Each row was made from one path, in order. Every step used is in the known rows, and no mark comes twice. Write each row's path.
Known rows
M R B G: [  0 -10  -8   5 -27 -13 -31 -11  -1   9  -2 -11  17   5 -14   7   6   5
  -9  46 -37 -13  -2  19  19 -37  35 -11 -17   4  -8 -11  -8  15  19   5
 -26 -18]
M R S G: [  7   0   2  -6 -26 -27 -32  -3  -6 -10  -9  -2  21  23  -9  -4   9   5
   1  49 -28 -12  -4   7  28 -33  33 -20 -20 -12  -2  12  -3  13   4 -10
  -7   0]
R B G Q J: [ -4  -3   2  10 -25 -16 -10 -19 -14   8  -7  10  23  27  -7   4   9   6
 -14  38 -24 -19  -2  21   3 -15  27  -9  -7  15   8  -5   3  -9  -1   2
 -25  11]
H R M: [  1  -1  25  -4 -15  -1 -25 -23   7  23  -9 -33  19  22  -3   3 -12 -19
   7  19 -16 -14  -9  10  13 -33  26  -3  -6  -1  -4   1   2  13   6   3
   7   9]
H G T: [-19  -6  11  12 -32 -20 -23  -5  -5   4  -7   3  10   1  -5 -18  -3  11
 -19  29  -6  -2  -4   8  20 -12  20   9 -25  19  -5   3  -4  20  -1  22
 -16   5]
R B G Q: [ -4 -10  -1  16 -43 -23 -21 -15 -17  19 -12  -5  10  12  -4   1   1   9
  -9  36 -23 -26  -1  22   4 -21  35 -18 -10  20 -13 -12  -3  10  14  -5
 -35  23]
S G: [  4  -6   8  -8 -24 -25 -24   7  -9   1 -10   4  18  30  -8 -14  10   3
   5  44 -20 -12   1   4  15 -33  28 -19 -15  -4   0  22 -14  15   0 -10
 -11  -1]
H R T: [ -8  -6  21  15 -19 -21 -31 -16   0  17  -8 -17  21   0  -7  -6  -1  -9
  -9  27 -21  -6 -24  14  25 -37  34  -6 -16   1  -5  -3   1   4   3   3
  -5   5]
H R S: [ 19  -1  20  13 -15  -9 -29 -21   6  -9  -9 -16  31  17  -6  -5  -1  -7
 -11  24  -9 -16 -13  14  20 -25  29   4 -13  -2   1  -6  18   4 -11   0
  -6  12]
R B G E: [ -6 -32  10  -5 -22  -9 -15  -7  -5  15  -8   4  29  13   2  -1  -7  20
 -22  34 -31 -24   6  19  15 -20  33 -23 -33  14   2  -4 -10  -2   8  -1
 -30  -7]
H R: [ 15 -10  23   6 -18   0 -26 -12   7   5   3 -12  19  26  -7   4  -6 -11
  -6  19  -1  -1 -10  14  10 -28  21   9  -2   7  -2   7   4  15  -4  13
   2   3]
P C: [  0   5  14   2 -21  -8 -32 -13   9  -1   3  -2   9  19   2 -26   8  13
  -9  -2  -7   3  -6  13  12 -27  19 -10 -11   8   5   2  -7  23  15   9
 -25  21]
M R B: [ -3  -2   2   0 -18 -25 -46 -28  18  17  -2 -20  12  -2 -18   7  -3   0
  -2  38 -31   2  -4  30  21 -41  37 -14 -16  -7 -11 -16 -10  11   6   8
 -20  -3]
M R T: [-21  -6   9   5 -24 -23 -39 -22   3  19  -3 -17  10 -14  -7  -3  -3  -4
  -3  31 -30   4 -16  16  30 -37  39 -11 -17  -4  -7  -7  -7   8  15   5
  -2  -1]
H R T G: [  5  -7  15  12 -31 -23 -19 -13 -16   6  -6   5  17   1  -4 -13   7   2
   7  31 -14 -14 -18  18  26 -33  36   0 -30  16   0 -27  -5   4   6  -2
  -6  -1]
C P: [  7   7  13   3   4  -4 -13   8 -11  10  -2 -14   5   8   2 -14   9  -7
  -8  13   2 -11  -4  -6   7 -25  26   6 -10  -1   7  12 -25  15 -12  -5
 -17  -6]
S G B: [  6 -11   1  -5 -26 -20 -18  -3  -4   4 -13   2  21  29 -31 -21  -6   9
 -18  45 -30   5  10  10   5 -20  23  -8 -13   4  -3  12  -6  24  -2   5
 -33   6]
B R T G: [ -1  -5   6  11 -32 -26 -15 -13 -18  11  -5   3  13  -5  -4  -4   9   2
   5  39 -22 -12 -15  18  29 -31  38  -6 -38   8   4 -25 -13  -4  13  -9
 -14  -1]
M R: [ -3  -8   7  -7 -25  -5 -36 -19  11   9   9 -11   4   4  -6   9 -12  -1
   3  26 -15  12   0  18  17 -30  29   1  -4   0  -4   3  -7  21  14  16
   6  -6]
H G T R M: [-17   5  13  -3 -20 -12 -20 -25  -1  25 -12 -29   9   3  -4   3 -18  -4
   0  21 -20  -9  -9  19  32 -26  21 -13 -21   2  -1 -10  -7   7   9   3
   3  13]
R M: [ -8  -2  21  -7 -15  -7 -24 -21   4  26 -15 -29  17  13   0 -10  -9 -14
  10  19 -21 -17  -2   9  10 -32  32 -10 -11  -3  -2   0  -5  11   6  -5
   1  10]
G M R: [  1   6   2 -22 -28  -2 -39  -5  23   5  -2 -13   7   7 -16   9  -8  -8
  -5  18  -9  19   7  26  20 -21  29  -5  -9   9  -3   1 -11  17  16  18
   6 -10]
H G P: [  9   6  -6  23 -38 -27 -15  -3 -12   6  -9  -7  14   5   1   9   2   4
 -21  29   3 -39  -5  14  21 -19  34   3 -18  -2   8   4 -12  -1 -14   7
 -25   3]
S G T: [-11  -7  13  -2 -32 -25 -27   6  -5   6  -7  12  15  16  -7 -30   7  14
 -14  34 -16   4   0   3  17 -14  19 -11 -18  15  -6  19  -6  17   3  14
  -8  -5]
S G B R: [  7  -7  -6  -1 -27 -13 -12  -7  -4   8   2 -12  14  23 -27  16  -6  -1
 -22  51 -29   9   1  14  15 -22  23  -9 -19  -8   3  12 -12   4   9   0
 -30   6]
E R B G: [  9 -16  -2   9 -23 -14 -26 -11  -2  13  -5 -11  17  11 -10   5  10  11
 -10  46 -28 -12   0  18  20 -25  31 -12 -19   9  -4  -9 -11   9  11  -5
 -33 -14]
T G M: [ 14  11   5 -18 -29 -10 -21  10   8  -2 -20   5  20  15 -17 -17   8  -6
  -3  15   4  -1   7  28  13 -13  30  -7 -27  26   6 -16 -12   6   2   2
 -10  -5]
M R T G: [ -4  -5   7   5 -34 -25 -24 -17 -14   8  -5   6   9 -10  -4 -11   6   5
  10  34 -21  -7 -13  19  29 -34  40  -4 -31  13  -1 -28 -11   7  15  -1
  -3  -6]
S G T R M: [-14   5  14 -11 -20 -15 -22 -19  -1  25 -13 -25  11  11  -4  -2 -13  -2
   2  24 -25  -6  -6  16  30 -26  20 -22 -18   1  -2  -3  -7   5  11  -1
   6   9]
S G T R: [ -6  -2   9  -3 -25 -21 -22  -7  -5   9  -1  -1   9  10 -10  -3  -9  14
 -13  28 -14   9  -6  23  36 -19  12 -18 -18  10   2   3  -9   4   4   9
  -1   2]
M R S G Q: [ -1  -4   2   4 -44 -31 -25 -13 -17   5 -13   0  10  22   0   2  -1  10
  -1  40 -19 -19  -3  14  13 -18  33 -22 -12   9 -11   3  -1  11  10 -12
 -15  31]

Which path is each row?
[  0   9  -3 -11 -21 -23 -47 -18  27  13  -8 -20  14  -2 -24   7  -1  -5
  -8  33 -28   8  -1  37  23 -34  36 -17 -19  -1 -11 -17 -11   9   7   9
 -21  -5] -> G M R B
[-17   5   4  -5 -26 -21 -41 -11  12  16 -10 -17  13 -12 -13  -4  -1  -9
  -9  26 -26  10 -12  22  31 -30  39 -16 -20   1  -6  -8  -9   5  17   6
  -2  -4] -> G M R T
[ -8 -29  15  -4 -28 -16  -7 -13 -15  17  -6  12  22   3   7  -1  -7  18
 -13  31 -22 -17  -5  19  25 -17  35 -19 -47  15   8 -15 -14 -14  10  -6
 -14   0] -> B R T G E
[ 26   8  -3  14 -36 -32 -21   5 -10  -2 -12  -2  27  21  -1   3  11   6
 -21  37  -6 -38  -7   9  23 -19  32 -12 -13  -9   7  13  -1  -9 -14  -2
 -16  -2] -> H R S G P
[ -6  -1   5   9 -29 -21  -5 -21 -21   8  -4  15  17  20  -5   7   8   5
  -7  37 -18 -13 -10  22  12 -12  28  -6 -17  15  12 -13  -1 -19   1  -3
 -16  17] -> B R T G Q J
[  2   7  -4 -26 -31 -10 -38   4  17   0  -3  -7   8  15 -19  10  -2  -6
  -3  31 -14  16   5  23  24 -24  28 -15 -12   5  -3   9 -14  18  17  13
   4 -12] -> S G M R
[  8  11   5  -7 -22 -10 -36 -16  17  -9 -12 -16  23   4 -13   0  -2  -6
 -12  23 -14   0  -2  22  25 -20  33  -6 -18  -1   0 -11   7   6   3   3
  -2   2] -> G M R S
[ 22  10  -9  12 -37 -33 -19   4 -13   2 -10  -4  23  18  -1  10  12   6
 -23  42 -11 -37  -5  10  26 -18  34 -17 -17 -13   9  14  -6 -14  -9  -7
 -21  -2] -> B R S G P
[  6 -15   4   7 -31 -21 -14 -18  -7  11 -12   3  16   5 -25 -22  -6  15
 -17  37 -24  10   2  20  16 -13  28   2 -26  19   0 -22  -7  12   3   4
 -31   6] -> E R T G B
[  5  13   5 -13 -30 -19 -24   9   5   3 -24   2  20   4 -18 -19  10  -7
  -6  19  -5  -2   0  27  21 -17  34 -13 -32  24   5 -21 -12   2   5  -2
 -11  -4] -> R T G M
[  9   0   6  -2 -22 -29 -26   1  -9  -9 -16   1  27  27  -8 -15  14   4
   1  47 -24 -21  -3   4  23 -31  32 -21 -22 -10   2  13  -2   9  -5 -18
 -14   4] -> R S G
[ -3 -26  11 -16 -23 -18 -18  -5  -6   2  -9   9  28  22   5  -1  -9  20
 -14  37 -27 -17   3  12  24 -17  30 -28 -34   1   6  11  -7  -3   3  -7
 -10   1] -> M R S G E
[ 16   3 -14  20 -36 -25 -19  -3 -10  14  -7 -11  18   3  -7  13   7  10
 -27  35 -16 -36  -2  23  23 -22  33 -13 -14   0   5  -6  -9 -10  -2   4
 -31 -13] -> T R B G P
[ -7 -32   6  -8 -25  -8 -18 -12  -2  15  -4   1  24  10   0   6 -10  21
 -21  36 -34 -17   4  21  18 -21  33 -22 -31  11   1  -5 -11   0  13   4
 -24 -12] -> M R B G E
[ -7  -3  12   2 -31 -28 -28   2  -5  -1 -12   9  22  15  -6 -30   8  15
 -18  37 -18  -1  -1   3  22 -13  21 -11 -23  11  -5  13   2  12   0  10
 -10  -1] -> R S G T
[  9  13   4  11 -32 -16 -30  -7   5   2   2  -1  10  14   5 -17  12  18
 -23  -3   1 -14  -7  15  14 -19  23 -10  -9   5  10   3  -8   9   9  13
 -30  18] -> G P C
[  2  -7  -6   8 -27  -9 -10 -15  -4   8   2 -17  10  13 -26  24 -12  -4
 -26  46 -23   4  -2  18  18 -20  24   4 -25  -6   3   1 -12   8   6   6
 -34  13] -> H G B R
[ -6  -8   9  16 -48 -31 -16 -19 -26  19 -14   8   6   4   4 -11   1   9
   4  28 -11 -21  -9  22  10 -18  38 -12 -21  25  -8 -23  -6   4  12  -9
 -18  31] -> R T G Q
[  9   8   0  -5 -26  -8 -34 -11  12 -11 -12 -14  25   4 -13   1   0  -4
 -14  29 -18  -5  -1  20  26 -20  35  -8 -19   1   0 -11   8   7   8   3
  -5  -3] -> B G M R S
[-13  -9   1   6 -34 -17 -31  -6   0  12  -2   0  13  -3 -11 -15   3  16
 -23  37 -27   4   1  14  20 -17  24  -4 -20  20 -13  -5  -1  15  16  26
 -19 -17] -> M R B G T
[-21   5   1  -1 -29 -24 -38 -12   7  12 -11 -17  11 -15 -14   3  -2  -8
  -9  30 -25   4 -15  22  36 -31  40 -12 -26   0  -5 -10 -11   8  15   6
  -6  -1] -> H G M R T
[-16  -4   9  13 -21 -23 -25 -17  -4  22  -4 -21  15  -8  -8   4   1 -11
 -11  38 -29  -4 -19  14  30 -33  36 -14 -25 -10   0  -2  -9  -7  11  -8
 -15   6] -> B R T
[ -4   2   2   2 -19 -36 -36 -20   8  17  -8 -12  16   1 -20  -3  -2  10
 -13  39 -31   2  -9  34  34 -33  24 -26 -24   0  -6 -16 -11   0  -1   2
 -26   3] -> S G T R B
[ 11   2   1  -1 -23 -28 -23  -1 -10  -7 -11  -4  24  27 -10   2  12   1
  -4  53 -27 -19  -7   5  27 -31  30 -22 -26 -15   3  14  -5   1   1 -19
 -15   4] -> B R S G
[  4 -37  16  -2 -21  -7 -15 -20   3  13  -1  -2  10  16  13  17 -13  22
 -14  27   0   3   1  17  30   4  20  -6 -31  15   8   4 -20   1  -1  -6
 -14   7] -> H G E R
[ -9  -1   5  11 -25 -17  -6 -20 -15   3  -8  10  17  27  -4   7   2   3
 -10  34 -11 -19  -6  19   7 -12  25   0 -10  13  11   0   0  -5  -9   2
 -20  24] -> H G Q J
[ 17  16   4 -20 -25 -17 -29  17  12 -12 -23  -4  30  30 -21  -8  11 -10
 -13  29  -8  -5   2  20  22 -17  27 -20 -22   8   4   9  -3   5  -3  -5
  -9  -1] -> H R S G M
[  4 -23  12  -2 -13 -23 -34 -30  17  24  -7 -12  18   8  -4   6  -4  16
 -13  34 -22   2  -1  30  26 -16  29 -20 -29   4  -2 -12 -16  -5  -4  -7
 -30   3] -> G E R B
[  3 -10  -3  10 -23 -14 -26  -6  -4  10  -8  -9  22   9 -14  -4  10   4
  -9  45 -34 -22   0  17  14 -37  35 -12 -19   5  -5  -9  -7  12  11  -2
 -34 -13] -> R B G
[  6  -9   0   2 -23  -6 -13 -15   2  13   4 -17  13  15 -24  14 -12  -5
 -25  39 -23  11   2  17  12 -18  22   0 -16  -3   4   4  -7   3   8   8
 -28   9] -> G B R
[  9 -37  18 -12 -21 -10 -19 -12   3  14  -1   3  12  27  11   9  -7  24
  -9  31  -6   6   4  12  28   2  19 -19 -27  13   8  15 -21  -1   1 -12
 -10   0] -> S G E R
[  6  13   2 -13 -31 -17 -22   8   4   4 -20  -2  19   4 -19  -8  10  -9
  -9  23  -8   0  -3  28  26 -17  34 -13 -36  20   5 -19 -14  -4  10  -3
 -13  -4] -> B R T G M
[ -7  -6   6   4 -26  -9 -18  -9  -5  12   2  -5   8   2  -8   0 -11  13
 -18  25 -13   6  -6  24  32 -17  12 -10 -15  17   2  -6  -4   4   9  15
  -4  -4] -> B G T R
[ 13  10   3  -7 -26 -13 -33 -16  11 -12 -12  -9  22   3 -13  -2   1  -2
  -7  26 -13  -3  -3  24  28 -19  35  -4 -24   3   2 -19   7   4   5   1
   0   0] -> T G M R S
[ 12  17   2 -22 -24 -20 -30  17  12 -10 -27  -3  29  26 -21 -14  13  -9
 -11  30 -10  -6   5  19  21 -16  30 -24 -25   7   4   8  -7   5  -2  -9
 -13   0] -> R S G M
[ -3  -1   7  -6 -23  -6 -11 -25  -2  25 -10 -30  14  14 -15   8 -12 -11
  -2  34 -30  -8  -1  13  16 -27  29  -8 -22  -4   1 -10  -9   3  16  -4
 -13  11] -> T G B R M
[  9 -11   9   4 -12 -26 -40 -30  17  21  -7 -19  14   7  -9   3   3   7
  -5  35 -19   4  -3  27  24 -23  30 -13 -21   1  -5 -13 -13   3  -5  -7
 -30   4] -> E R B
[  9  -6   0  -1 -24 -23 -19  -6  -3  -4 -18  -1  28  26 -32 -22  -3  10
 -21  47 -32  -2   7  10   9 -20  26 -10 -17   0  -2   6   2  17  -6   0
 -34  10] -> R S G B
[  3  -7  -5   8 -22 -16 -24 -11  -5  10  -5 -12  20   7 -16   5   3   6
 -11  44 -34 -19  -4  25  24 -37  31 -18 -20   5  -2 -15  -8   7  11  -3
 -30 -12] -> T R B G
[ 10  12  -6  15 -35 -19 -29  -7   0   2   0  -3  13  12   0 -12  18  22
 -26   9 -12 -21  -7  17  18 -25  26 -16 -13   5   7  -5  -8   9  15  12
 -42   8] -> R B G P C
[ -1 -24  13 -14 -20 -19 -14  -6  -8   3 -12   9  30  23   3  -2 -10  21
 -16  36 -25 -20  -1  15  28 -16  27 -34 -36   2   9   8  -9  -9  -2 -12
 -12   6] -> T R S G E
